What can hang from each mark
fesa: fudog nuvamib varoso
fudog: fesa narug
vere: nuvamib varoso
varoso: fesa nuvamib vere
nuvamib: fesa vere

Each row was made from one small tree. Brackets hold a mark, then the marks that hang from it, in alphabetical order. Every link used is in the known rows. Write each row's tree.
Known rows
[fesa [fudog narug]]: [ 1.83 -0.10  0.44  0.31  1.64  0.02  2.33  2.56 -1.76  0.81  0.17 -0.60
  0.05 -1.71  0.33 -1.67 -1.53 -1.34  1.20 -0.09  1.74  0.29  1.96 -0.54
  0.47  2.34 -0.35  0.93  0.30  1.54]
[varoso [nuvamib fesa] vere]: [-1.22 -3.21  0.08 -0.04 -0.52 -0.26 -2.20 -2.15  0.48  0.99 -0.47  0.20
  2.98  2.88  1.11 -1.71 -0.87 -0.87 -4.65 -0.37 -1.27  1.20 -1.78  1.26
  1.74 -3.43 -2.24 -0.03  0.98 -3.83]
[fudog [fesa [varoso [vere nuvamib]]] narug]: [ 2.08  0.67  1.33  0.79 -0.58 -1.45 -1.67 -2.46  0.00  0.18 -2.44  0.06
 -1.15 -0.86  0.36  2.66  2.93 -3.11 -0.68 -3.10  0.57  0.54  1.41  0.92
  0.88  1.94  3.60  0.05 -1.97  0.56]
[nuvamib [fesa varoso] vere]: [-2.08 -1.53  1.31  0.91 -0.86 -1.18 -2.60  0.20 -1.07 -1.75 -1.43 -1.03
  2.04  0.17  1.65  0.61  0.95  2.01  0.90  2.14  0.12 -3.58 -0.74  0.16
 -0.41 -1.94 -0.59 -1.43 -0.60  1.23]
[fesa fudog [varoso [nuvamib vere]]]: [-1.87 -0.37 -0.93 -0.55 -0.52 -0.49  0.97 -0.79 -2.81  0.78  0.25 -2.51
 -0.85 -1.27 -1.07  0.07 -0.72  3.00  2.15 -0.05  0.10 -1.27  0.68  1.95
 -3.01 -0.14 -1.95 -1.12  1.33  1.18]
[varoso [fesa [fudog narug]] nuvamib vere]: [ 1.40  0.13 -1.13 -0.79 -0.61  1.47  1.41 -0.42  1.74  1.04  1.46  0.68
 -0.74 -0.16  1.37 -1.39 -0.91 -1.73 -2.61 -1.35 -0.73  4.59 -0.62  0.10
  0.94 -2.59 -1.77  1.67  2.56 -2.61]
[nuvamib fesa]: [-0.80 -2.21  1.34  1.00  0.91 -0.57 -3.14  1.29 -0.69 -1.25 -1.25 -0.69
  3.63  1.96  1.23 -1.92 -1.60 -0.26 -1.81  2.15  0.36 -1.60 -1.12 -0.83
  1.47 -2.09  0.06  0.43  0.10  0.02]
[fesa fudog [varoso nuvamib]]: [-1.59 -0.39 -1.43 -0.08  0.05  0.50  0.00  0.14 -3.48  0.51 -0.89 -2.74
 -0.02 -0.72 -1.99 -2.55 -3.09  1.49  0.56 -0.61  0.39  0.46  0.77  0.13
 -2.73  0.36  0.34 -0.81 -0.12  2.77]
[nuvamib [fesa [fudog narug]] [vere varoso]]: [-0.99 -0.82  0.10  0.31 -0.02 -0.53  1.20  1.64  0.78 -1.24  0.37  1.86
  0.06 -1.71  1.60 -0.56  2.96  0.60  2.64  1.75  0.31 -2.68 -0.37  0.72
 -1.68  2.08 -2.68  0.40  1.23  0.52]
[varoso [fesa fudog] [vere nuvamib]]: [ 0.98  0.21  0.95 -0.24  0.28  0.71  1.24 -0.65  2.10 -0.76  2.13  2.87
 -2.28  1.07 -1.07 -1.54 -2.08 -1.72 -1.09 -0.78 -1.89  1.27 -1.17 -1.68
  0.60 -3.77  0.60  0.54  2.78 -4.48]
[fudog [fesa [nuvamib vere]] narug]: [ 2.13  1.15  0.32 -0.42  0.59 -2.05 -0.70 -0.59  0.18  1.12  0.11 -1.34
  0.54 -0.53  1.89  5.95  4.52  0.29  0.79 -1.19  1.42  0.08  1.10  1.70
  2.33  2.64  1.12  0.45 -1.44  0.78]
[nuvamib [vere [varoso fesa]]]: [-2.62 -0.25  0.26  1.93  1.39  1.05 -1.35 -1.83  0.86 -2.50 -0.30 -1.47
  0.86  1.75 -1.49 -1.55  2.08  1.74  0.07  3.52 -0.36 -4.58 -0.37 -0.64
 -0.21 -2.35 -0.06  0.15  1.59 -1.72]
[vere [varoso nuvamib]]: [-2.57 -1.69 -0.93  1.74  0.90  0.43 -1.67 -3.16 -1.75  0.98 -2.37 -2.42
  1.22  1.69 -3.81 -3.35 -0.81  1.28 -1.75  2.35  0.24 -2.58  0.53  0.61
 -0.94  1.59  0.47 -0.09 -1.34  0.45]
[varoso [nuvamib vere]]: [-1.38 -2.27  0.33  0.36  0.91 -1.43 -0.90 -3.23 -1.73  1.53  0.23 -2.53
  1.19  1.27 -0.84  0.45  0.35  2.03 -0.88  1.15 -0.03 -2.39 -0.30  1.58
  0.79 -0.92 -2.17  0.04  0.97 -1.98]
[vere nuvamib]: [ 0.16 -1.15  2.30  1.45  1.28 -0.86 -1.23 -2.65 -1.17  1.24 -1.04  0.05
  0.00  1.76 -2.24 -0.37 -1.54 -0.90 -1.54  1.29 -0.06 -3.44  0.85 -1.47
  1.99  0.81  2.06  0.11 -1.29 -0.48]
[vere [varoso [fesa fudog] nuvamib]]: [-2.22 -0.03 -2.34  0.65  0.32  1.90 -0.54  0.02 -0.13 -0.96  0.08 -1.20
 -0.13  2.01 -2.49 -4.21 -2.23  1.08 -1.12  1.68 -0.41  0.71 -1.45 -0.39
 -1.89 -1.70  0.15  0.70  1.76  0.29]
[vere nuvamib [varoso fesa]]: [-1.61  0.15  0.55  2.01  0.56  1.08 -2.40 -3.65  1.47 -1.15 -1.40  0.77
 -0.80  3.32 -3.15 -1.93 -0.55 -0.25 -1.87  3.18 -0.98 -3.43 -1.11 -2.18
  0.38 -0.52  3.65  0.49 -0.57 -0.19]
[nuvamib [fesa fudog varoso] vere]: [-1.57 -0.80  0.45 -0.36 -1.02 -1.10 -0.06  2.85 -1.05 -2.11  0.35  0.05
  0.80 -0.98  1.42  0.08  0.03  2.15  2.80  0.44 -0.04 -1.88 -0.43 -0.09
 -2.25 -1.86 -1.89 -1.14  0.87  1.10]
[varoso [fesa fudog] [nuvamib vere]]: [-1.26 -0.88 -1.32 -1.11  0.08  0.20  0.26 -0.17  0.58 -0.13  2.28 -0.88
 -0.44  1.43  0.31 -0.91 -1.26  1.60 -0.41  0.74 -1.11 -0.25 -1.32  0.24
 -0.48 -4.18 -2.56  0.98  4.12 -2.45]
[fesa [fudog narug] nuvamib [varoso vere]]: [ 1.30  2.22 -0.82 -0.56 -0.76  1.44  3.59  0.36  0.15  1.49  0.55  0.31
 -1.85 -2.77 -1.14  2.75  0.11 -0.46  1.89 -2.37  0.35  2.77  2.32  0.23
 -0.23  3.38  0.36 -1.55 -2.84  1.98]

Which tree is each row?
[-0.89  0.86  0.02  0.99  0.33  1.19  0.01 -0.57  1.29 -1.58  0.23  2.23
 -2.38  1.64 -2.85 -3.05 -1.87 -0.05  0.21  1.87 -0.87 -1.99 -0.31 -2.66
 -1.49 -0.48  2.49  0.43  0.98 -0.17]
[vere nuvamib [varoso [fesa fudog]]]
[ 0.90 -0.01 -0.47  0.37 -0.36 -1.22 -2.98 -1.13 -2.96  0.51 -3.55 -4.08
  2.02 -0.21  1.20  1.56  1.63 -0.93 -1.38 -2.05  2.35  1.25  1.32  1.66
 -0.26  2.17  2.36  0.69 -1.77  4.15]
[fudog [fesa [varoso nuvamib]] narug]
[ 2.57 -0.69  1.83 -1.02 -0.74 -0.66  1.52  0.48  2.05  1.39  1.22  4.63
 -1.58 -0.23  2.47  0.19  0.06 -2.94 -0.82 -1.57 -1.07  1.88 -0.73 -0.25
  1.41  0.39 -0.90  0.85  0.60 -2.56]
[varoso [vere [nuvamib [fesa [fudog narug]]]]]
[ 1.17 -0.67  0.65 -0.36  0.78 -0.58  0.02  4.01 -0.24  0.07 -0.20  1.71
  1.75 -0.64  3.03 -1.51 -1.36 -1.53  0.28  0.18  1.37  1.37 -0.04 -0.39
  0.67  0.55 -1.49  1.17  0.72  0.70]
[nuvamib [fesa [fudog narug]]]
[ 1.28  1.69 -0.08 -1.33  0.21 -0.93  3.74  0.68  0.54  2.34  2.39  0.24
 -1.28 -1.98 -0.18  4.24  1.66  1.54  2.70 -0.32  0.94  0.11  1.41  0.68
  1.11  3.61 -1.09 -0.58 -0.78  0.55]
[fesa [fudog narug] [nuvamib vere]]
[ 0.59 -1.27  1.49 -0.89 -0.78 -0.33  0.75  0.66  1.94  0.23  1.48  4.12
 -0.79  0.87  0.84 -1.33 -1.43 -1.96 -0.70 -1.21 -1.83  0.63 -1.61 -0.70
  0.65 -1.96 -0.64 -0.21  1.26 -3.85]
[varoso [vere [nuvamib [fesa fudog]]]]
[-2.01  1.42 -1.41 -0.24  0.86  0.30  2.47  0.19  0.00  0.37  1.52  0.17
 -1.87 -0.67 -3.59  1.04  1.23  2.96  3.79  1.62 -0.30 -2.47  0.45  0.32
 -1.64  3.35 -1.16 -1.81 -1.30  0.03]
[fesa fudog [nuvamib [vere varoso]]]
[ 0.29 -0.94  1.86 -1.05 -0.01 -1.23 -0.73  1.48  0.24  0.18  0.65  3.07
  0.04  1.15  0.27 -1.33 -2.68 -0.69 -0.33  0.10 -1.13 -1.00 -1.35 -1.57
  0.00 -0.51  0.22 -0.06  0.51 -0.56]
[vere [nuvamib [fesa fudog]]]
[-0.09 -1.65 -0.12 -2.04 -1.09 -2.04  0.83  0.68  0.63  1.77  0.94  0.83
  0.34 -0.23  3.39  1.16  0.90  0.50 -0.20 -0.29 -0.19  0.17 -1.35  1.81
 -0.41  0.16 -3.98  0.54  2.59 -0.48]
[varoso [nuvamib [fesa [fudog narug]] vere]]
[ 1.19  2.89 -0.88 -0.07 -0.41  1.25  2.10  1.57 -1.21  1.23 -0.48 -0.99
 -1.13 -2.56 -0.97  2.43 -1.11  0.81  2.52 -1.05  1.72  1.71  2.45 -0.35
 -0.70  4.75  1.98 -1.38 -3.64  4.92]
[fesa [fudog narug] nuvamib varoso]
[-0.87 -1.34 -0.96  0.29 -0.14 -0.43 -2.77 -1.95 -2.05 -0.34 -1.97 -3.64
  1.34  0.50 -0.28  0.24  0.65 -1.08 -2.39 -2.75  0.24  1.95  0.43  1.97
 -0.52 -1.85  0.71 -0.08 -0.16 -0.48]
[fudog [fesa [varoso nuvamib vere]]]
[ 0.72  1.76 -0.83 -1.10  0.11  2.42  1.88  1.19  2.57 -0.34  2.83  0.65
 -0.73  0.88 -0.69  0.15 -1.98 -0.22 -0.87 -0.71 -1.64  4.26 -1.12 -1.19
  1.37 -3.27  0.44  0.31  0.78 -3.37]
[varoso [fesa fudog nuvamib] vere]
[-0.59  1.51 -0.10 -0.03 -0.07 -1.25 -1.74 -0.64 -1.42 -0.45 -0.83 -3.53
  0.26 -0.11 -0.45  5.13  3.04  2.46  2.42 -0.92  1.30 -1.38  0.89  1.39
  0.27  0.92  2.36 -1.65 -2.91  1.95]
[fudog [fesa [nuvamib vere] varoso]]
[ 0.79 -0.07  0.14 -0.19 -1.29  0.68  0.58  2.97  0.08 -1.11 -0.25  1.48
  0.56 -2.01  2.47 -0.82  0.21 -2.07  0.26 -1.29  0.69  2.21  0.74 -0.07
 -0.71 -0.25 -0.84 -0.24  0.08  0.94]
[nuvamib [fesa [fudog narug] [varoso vere]]]
[ 0.80  2.36 -0.34 -0.40 -0.23 -1.57 -1.19 -0.89 -0.70  0.55 -1.47 -2.69
 -0.17 -1.55  1.17  6.27  4.67  1.14  2.08 -1.67  1.50 -0.56  1.51  1.75
  0.57  3.21  2.30 -1.01 -3.27  3.34]
[fudog [fesa [nuvamib vere] varoso] narug]
[-0.88 -0.58  0.18  0.10 -0.20  0.29 -1.12  3.92 -1.81 -1.94 -0.93 -0.63
  1.26 -0.40  0.87 -2.35 -2.68  0.52  1.43  0.58  0.54 -0.14 -0.32 -1.02
 -1.93 -0.97  0.32 -0.88 -0.62  2.84]
[nuvamib [fesa fudog varoso]]
[-0.60 -0.68 -1.19  0.16  0.28 -1.09 -4.12 -0.85 -3.63 -0.44 -3.40 -4.86
  2.11  1.44 -0.35 -0.29 -0.39  0.37 -1.32 -1.50  1.44  0.69  0.32  1.39
 -0.85 -0.29  2.10  0.09 -1.42  2.83]
[fudog [fesa [varoso nuvamib]]]
[-0.38  0.21 -1.05 -0.46 -0.85 -0.84  1.65 -1.19 -1.73  1.78 -0.08 -1.64
 -1.23 -2.92  0.42  1.42  1.38  1.46  2.29 -0.77  0.79 -0.85  1.29  1.92
 -1.68  2.38 -1.70 -0.75  0.10  2.76]
[fesa [fudog narug] [varoso [nuvamib vere]]]
[ 0.70 -1.60 -0.25 -1.39 -0.66 -0.72  0.06  1.66  0.20  1.63 -0.34  0.74
  1.81  0.08  2.69 -1.52 -1.68 -0.60 -1.51 -0.35  0.17  2.41 -1.16  1.02
  0.01  0.35 -1.75  1.04  0.93  0.88]
[varoso [nuvamib [fesa [fudog narug]]]]
[ 0.48  0.63  0.81  0.36 -0.24  0.52  2.22 -0.82 -1.04  0.22  0.55  1.49
 -2.83 -1.26 -2.33 -0.90 -1.56 -0.97  1.34 -1.45 -0.62 -0.26  1.24 -0.58
 -1.25  0.03  1.10 -1.64 -0.08 -1.00]
[fesa fudog [varoso [vere nuvamib]]]
[ 0.03  0.71  0.24 -0.58  1.30 -2.05 -1.55 -0.46 -0.66  0.45  0.14 -2.33
  0.55  0.80 -0.01  4.42  2.49  1.57  0.93 -0.59  0.46 -1.02  0.17  1.01
  1.95  0.27  1.10  0.04 -1.14 -0.51]
[fudog [fesa [nuvamib vere]]]
[-0.06  1.67 -0.64  0.05  0.72 -0.31 -2.74  0.31 -2.27 -0.36 -1.93 -3.56
  1.25  0.52 -1.35  2.80  0.49  0.69  0.51 -1.07  1.28  0.74  1.11 -0.18
  0.27  1.26  4.26 -0.81 -3.93  3.85]
[fudog [fesa nuvamib varoso]]
[-1.18 -1.42  0.85  1.17 -0.44  0.50 -2.36 -0.13 -0.45 -1.84 -1.65 -0.10
  2.50  0.37  0.91 -1.35 -0.22 -0.85 -1.46  0.42 -0.35 -0.16 -0.31 -0.38
  0.36 -2.72 -0.36 -1.12 -1.20 -0.67]
[nuvamib [fesa [varoso vere]]]
[ 1.56  2.35 -0.59 -1.35 -0.10  0.57  2.40  0.93  2.33  0.99  2.55  0.67
 -1.38 -0.45  1.28  3.59  1.46  1.29  1.56  0.52 -0.05  1.40 -0.28 -0.62
  1.24 -0.09 -0.38  0.46  0.79 -0.33]
[varoso [fesa [fudog narug] [nuvamib vere]]]
[ 2.52  0.66 -0.30 -0.02  0.61  2.14  2.00  1.97  1.86 -0.96  1.90  1.37
  0.00 -0.33  1.68 -1.13 -0.39 -2.88 -0.95 -0.82 -0.33  3.06  0.49 -1.00
  1.50 -2.48 -1.20  1.62  3.19 -2.47]
[varoso [fesa [fudog narug]] vere]
[-0.34 -0.09  1.55  1.56 -0.43  0.25 -0.36 -3.94 -0.54  0.26 -1.31  0.40
 -0.77 -0.09 -2.55  0.11 -0.24 -0.97 -0.98 -0.71 -0.87 -2.15  1.29 -0.73
  0.47 -0.13  2.14 -1.61 -2.01 -0.42]
[fesa [varoso [vere nuvamib]]]
[-0.01  1.91 -0.74  0.43  0.74 -0.88 -0.92 -1.35  0.65  0.73 -0.86 -1.66
 -0.28 -0.61 -0.16  4.76  5.72  1.32  1.57  0.07  1.19 -2.11  0.92  1.74
  1.15  4.45  1.55 -0.08 -2.88  1.52]
[fudog [fesa [nuvamib [vere varoso]]] narug]
[-2.55 -1.69 -1.54 -0.32 -0.33  0.13 -0.74  1.31 -0.79 -0.37 -0.84  0.51
  1.05  1.35 -0.83 -4.10 -2.16  1.22 -1.63  1.52 -0.51 -0.50 -1.51  0.49
 -2.54  0.33 -1.42 -0.33  0.51  0.37]
[vere [varoso [nuvamib [fesa fudog]]]]
[-0.53  1.20  0.19  0.13  0.02  0.37 -0.95 -1.69  2.00 -0.18  1.54 -1.44
  0.65  2.40 -0.82  3.24  1.11  2.87 -0.57  2.28 -1.09 -0.90 -1.28 -0.96
  2.63 -3.15  0.80 -0.12 -0.33 -1.46]
[varoso [fesa [nuvamib vere]]]
[ 0.20 -2.00  2.37  0.18 -0.81 -0.96 -1.40 -2.50  1.96  0.32 -0.12  3.39
  0.36  1.95  0.56 -0.34 -0.34 -1.92 -2.97  0.11 -1.83 -1.15 -1.92 -0.63
  2.53 -2.52  0.36 -0.18 -0.27 -3.76]
[varoso [vere [nuvamib fesa]]]
[ 1.05  1.71  0.16  0.78 -0.24  0.66  0.70 -1.21  2.08 -0.66  0.02  2.86
 -2.43  0.23 -1.26 -1.69  0.19 -1.08  0.19  1.84 -0.12 -1.19 -0.30 -2.06
 -0.99  1.76  2.73  0.88  0.13  0.97]
[vere nuvamib [varoso [fesa [fudog narug]]]]
[ 0.77  0.17 -1.08 -1.24 -0.51 -0.31  1.17 -0.42  1.39  1.00  1.83 -0.27
 -0.70  0.01  2.15  0.68  0.54  0.80 -0.36  0.07 -0.21  1.07 -0.46  0.76
 -0.03 -1.80 -2.16  1.76  3.82 -1.16]
[varoso [fesa [fudog narug]] [nuvamib vere]]
[ 0.07 -0.82 -1.41 -0.57  0.15  1.62  0.84 -0.39  1.09 -0.03  1.97 -0.11
 -0.34  1.82 -0.09 -2.78 -2.35 -1.14 -2.82 -0.69 -1.73  3.82 -1.18  0.19
  0.38 -4.85 -1.54  0.97  3.72 -4.05]
[varoso [fesa fudog] nuvamib vere]
[ 2.40  2.37 -0.85 -1.08 -0.06  2.02  2.99  1.46  3.44  0.45  2.42  1.29
 -0.97 -0.31  0.49  1.67 -0.22 -1.55 -1.13 -1.33 -0.27  4.70 -0.10 -0.87
  2.16 -1.00  0.30  0.90  0.16 -1.79]
[varoso [fesa [fudog narug] nuvamib] vere]
[-1.66 -1.05  1.69  1.55 -0.16 -0.84 -3.13 -2.18  0.78 -0.51 -1.98  2.50
  0.62  2.41 -1.68 -1.94 -0.31 -0.06 -1.96  3.03 -0.74 -4.17 -1.56 -1.36
 -0.21  0.84  2.09 -0.74 -2.22  0.42]
[vere [nuvamib fesa] varoso]
[ 2.01  0.33 -0.25 -0.14  1.40  1.24  0.72  2.78  0.49 -0.95  0.67 -0.04
  0.10 -0.09  1.55 -1.88 -2.08 -1.37  0.15  0.69  0.90  1.74  0.52 -1.99
  0.74 -1.41  0.23  2.11  2.17  0.89]
[varoso [fesa [fudog narug]]]
[ 0.73 -0.03 -1.18 -0.19 -0.92  0.73  2.40 -0.93 -1.50  1.62 -0.47 -0.96
 -0.97 -2.64 -0.55 -0.49 -0.47 -1.10 -0.20 -2.37  0.05  3.09  1.90  1.41
 -1.43  1.34 -1.70 -0.92  0.02  1.08]
[fesa [fudog narug] [varoso nuvamib vere]]
[ 0.38 -0.07  1.08  0.04 -0.88 -0.87  0.48  0.42  1.61  0.37 -0.64  4.05
 -1.02 -0.29  0.11 -1.33  0.07 -1.00  0.77  1.25  0.35 -2.11 -0.52 -1.14
 -1.07  3.77  1.13  0.14 -0.84  1.76]
[vere [nuvamib [fesa [fudog narug]]] varoso]
[ 2.87  1.14  0.76 -0.69 -0.24  0.94  2.46 -0.77  3.13  0.15  1.95  3.77
 -2.67 -0.16  0.80  0.05 -0.26 -3.27 -1.01 -1.39 -0.99  2.22  0.06 -1.34
  1.64 -1.25  0.55  1.37  1.74 -2.61]
[varoso [fesa [fudog narug]] [vere nuvamib]]
[ 0.44  3.02 -1.76 -0.04  0.54  2.69  1.44  0.80  2.28 -0.14  0.48  0.64
 -1.30 -0.09 -1.39  0.64  0.32  0.80  0.23  1.50  0.46  1.48 -0.29 -1.32
 -0.22  2.70  1.75  0.21 -1.88  2.28]
[vere [varoso [fesa [fudog narug] nuvamib]]]
[-1.71  0.65 -0.94  0.84  1.35 -0.90 -2.12 -1.46 -0.21 -0.52 -0.67 -2.05
 -0.05  0.71 -1.88  3.40  4.18  1.86  1.65  0.50  0.39 -2.57  0.07  1.19
  0.06  2.50  1.41 -0.57 -2.23  0.10]
[fudog [fesa [nuvamib [vere varoso]]]]
[ 1.16  0.86  0.18  0.63  0.58  0.64  1.15  2.20 -2.84 -0.34 -1.47 -1.66
 -0.16 -2.68 -0.16 -0.98 -1.50 -0.48  2.60 -0.41  2.18  0.15  2.56 -0.42
 -1.37  3.28  0.33 -0.19 -1.07  4.51]
[fesa [fudog narug] varoso]
[ 0.66 -1.02  0.82 -0.98 -0.09 -1.52  1.19  2.90  0.53  0.10  1.27  1.90
  0.51 -1.76  3.88  0.51  1.06 -0.19  1.80  1.08  0.46 -0.66 -0.33  0.61
  0.34 -0.09 -2.88  0.66  2.16 -0.35]
[nuvamib [fesa [fudog narug]] vere]
[-0.98 -0.78  0.08 -0.28 -0.65  0.91  0.22  2.83 -0.85 -2.16  0.12  0.51
  0.93 -0.57  1.10 -2.13 -1.19 -1.02  0.28 -1.01 -0.33  1.48 -0.19 -0.06
 -1.59 -2.70 -1.04 -0.97  0.37 -0.16]
[nuvamib [fesa fudog [varoso vere]]]
[-3.18 -2.21  1.27  1.61  0.33 -0.89 -2.19 -0.82  0.08 -1.92 -1.10  0.53
  2.15  1.18  0.06 -1.29  2.25  1.91  0.13  3.58 -0.80 -5.17 -1.33  0.18
 -0.31 -0.27 -1.56 -0.29 -0.05 -0.80]
[nuvamib fesa [vere varoso]]
[ 0.91 -1.89 -0.50 -1.51 -1.20 -0.29  1.19  0.56  1.49  1.76  0.80  1.89
  0.77 -0.20  2.91 -1.07 -0.24 -2.08 -2.35 -1.70 -0.51  3.63 -1.17  1.38
  0.73 -1.00 -3.29  1.11  1.94 -2.61]
[varoso [nuvamib [fesa [fudog narug]]] vere]
[-0.12 -0.20 -0.25  1.25  0.53  1.48  1.67  1.74 -2.31 -1.35  0.20 -1.08
 -0.64 -1.72 -1.77 -2.03 -1.93 -0.56  1.81 -1.11  0.10  0.93  1.76 -0.27
 -1.47 -0.77 -0.67 -1.19  0.77 -0.35]
[fesa fudog [varoso vere]]
